Each row was made from one path, in order. Every step used is in the known rows, and no mark comes twice. Write each row's path.
Known rows:
tozosur -> kodiv -> kotap -> zemab: [ -6 -12  -1  26   6  34 -11  -7  -1  -7   1  25  -2   2  -9  -3  -3 -15
   3  -4  -5  -7  -9]
bagedop -> zemab -> kodiv: [ 21   5  26   3  -3 -15  22  -8  -1  -1   1   3   7  -2   2 -12   3   1
   3  -6 -13   7  15]
bagedop -> kotap -> zemab -> kodiv: [ -1  -8  22   5  -7 -11  12   8 -10 -12   3   7  -4 -11 -10 -11   9  -6
  -5 -23  -9   2 -12]
kufu -> duzat: [  6  14  20 -12  -2  -6   0   6   9   0   6   8  22  -3   1  14  -3   5
   3  14 -12 -10  -5]
kotap -> kodiv: [ 9 -8 10 -2 -2 36 16  7  4  1 -7 -3 13  9  3  7  1  5 -5  5 -3  1  9]
kodiv -> bagedop: [ -2   5   0  -6  -4  -5  13  13   5  -7  -5   6   2  -6   6   5  -6  -1
 -16   4  21  -6 -11]
kodiv -> bagedop -> kotap -> zemab: [-16  -2 -10  -4 -10 -17  24  30  -2 -25  -3  13 -14  -9  -6   6   1  -5
 -30 -36  28  -4 -29]
gonuga -> kodiv -> bagedop -> kotap: [ -4 -19 -23 -23 -14   0  27  30   4   1  -2   4  -8   3  -3   5  -5  19
 -20 -23  19   1 -11]
bagedop -> zemab -> kodiv -> duzat -> kufu: [  7   4 -12  -7   5 -34 -15 -17  -3  11   7 -16  -4   3   6  -4  10  -5
  16   1 -11  12  26]
zemab -> kodiv -> bagedop -> kotap: [  3 -10   5  -7  -8 -20  15  22  -6  -6  -7  -4 -14  -3   5 -11  -3   3
  -9 -18   8  -1  -8]
kodiv -> duzat: [  8   1   3  -8   7  -5 -24 -11  10   7   6  -5   2  -6   3  18   0   9
  11  15   9  -4   4]
tozosur -> kodiv: [  3 -10  20  16  -1  27 -15  -2  -3   4  -4  22  13  -1  -2   2   1  -5
  14  15   4  -6   5]
duzat -> kufu -> kodiv -> kotap: [-12  23 -17   7   9  25 -29  -8   2  15  -1 -11  -2  14   1   5   0   5
  21  14 -30   3   3]
tozosur -> kodiv -> kotap: [  6  -8   1  16   9  40 -25  -5   6   7  -3  17  -1   9   0   4  -4  -4
  18   6 -10  -7   4]
tozosur -> kodiv -> bagedop: [ -5 -13   5  12  -4  12  -2  10  -3  -3 -12  18   3   0   2  -5  -9  -8
  -1  13  32  -9  -4]
kodiv -> kotap -> zemab: [ -4   8  -6   5   7  18   3  -4   9 -11   7  13  -2  -4  -4   9   1  -7
 -10 -15 -13  -4 -18]
kotap -> zemab -> kodiv -> bagedop: [ -7  -6  15   9  -6 -21  31   0 -13 -18  -4   4   0 -11  -3 -23  -7 -14
 -22   0  23  -3 -15]
duzat -> kufu: [-13   9  -9  -9   0   8 -14   4   1   9   5   6   8  -2   5  13  12  -9
   3   5 -14   1   1]
kufu -> kodiv -> duzat: [  4  10  12   8   6  -2 -29 -20   3  10  -1 -18   3   0  -3   6  -8  20
  23  31   7   0  10]
zemab -> kodiv -> duzat: [ 14  -8  16  -3   8 -17 -20 -21  -1  10   3 -15   1  -6   5  -4   0   4
  18  20  -2   0  14]

Which path is each row?
[-23  13 -22  -1  -8 -15 -11  24  -7   1  -9 -11 -14   7  -1   4   0   8
  -1  -7   8   2 -10]
duzat -> kufu -> kodiv -> bagedop -> kotap
[ 24   0  10  -3   5 -29  -3 -21   3   3   4 -13  -2  -1   3  -5   0   7
  13   1  -1   6  23]
bagedop -> zemab -> kodiv -> duzat
[-14  22   2   6   0   7 -19  -6  -7  12  -2  -9  11   5  -2   1   3   4
  17  25 -14   3   5]
duzat -> kufu -> kodiv
[ 15   2   9   3   9  17  -5 -11   5   9   0  -3  -2   2   6  -9  -2   0
  13   4 -31  -2   4]
zemab -> kodiv -> kotap
[-10 -12 -35 -23   2   0 -20 -11   4  26  10 -12   3   6   0   9   7   8
  11  15   0   6  16]
gonuga -> kodiv -> duzat -> kufu
[  2  -9  -4  -7  -5  21  28  19   3  -6 -12  -8   4  11   7   2  -9   2
 -21   4  23  -1   0]
kotap -> kodiv -> bagedop
[-16 -11 -16  -4   1 -32 -26  -1 -13  -1   8 -13 -16  -6  -5  -4  17 -10
   7 -17  -6   6   0]
bagedop -> kotap -> zemab -> kodiv -> duzat -> kufu
[-24  21 -18  18   6  18 -15 -11  -5   1   3  -4  -3   7  -8  -1   1  -6
   5   1 -21   3  -8]
duzat -> kufu -> kodiv -> kotap -> zemab
[  7  -8 -20 -12   3  35   8  -4  14  17   6   4   2   9  -2   5  -6  15
   4  -1 -23   1   2]
gonuga -> kodiv -> kotap
[ 13  -1  -9  -6  -8   6  49  20   6 -14 -11  -5   0  15   6   3  -8   3
 -28 -17  24   6   9]
kotap -> kodiv -> bagedop -> zemab
[ -2  -3  31  12  -3  -7  16 -11 -12  -9   3   8  10 -12  -7 -19   4 -12
  -7   4  -4   0  -5]
kotap -> zemab -> kodiv
[  1  -8  14   8   5 -21  -8 -25  -8  -5   6  -9   1 -12  -5 -11   1  -7
   5  12   9   0   0]
kotap -> zemab -> kodiv -> duzat
[ -4  -1  -8 -14  -8  -9  10  32   5 -10  -4   5 -12  -4   3  12  -1   7
 -15 -26  17  -5 -18]
kodiv -> bagedop -> kotap
[-15  -5  -7   2   4 -26 -20 -22 -13   3  10 -12  -2  -7  -2 -12  12 -18
   5  10   0   4   5]
kotap -> zemab -> kodiv -> duzat -> kufu
[  8  11  -6  -5  -7 -20  31  15   9 -13  -4   9  -1  -2   5   7  -6   2
 -21 -18  21   1  -4]
kodiv -> bagedop -> zemab
[ 25   8   3   4   6  -1  12 -10   9   2   3  -1  -4   5   4  -7  -2   2
   7 -17 -30   6  13]
bagedop -> zemab -> kodiv -> kotap
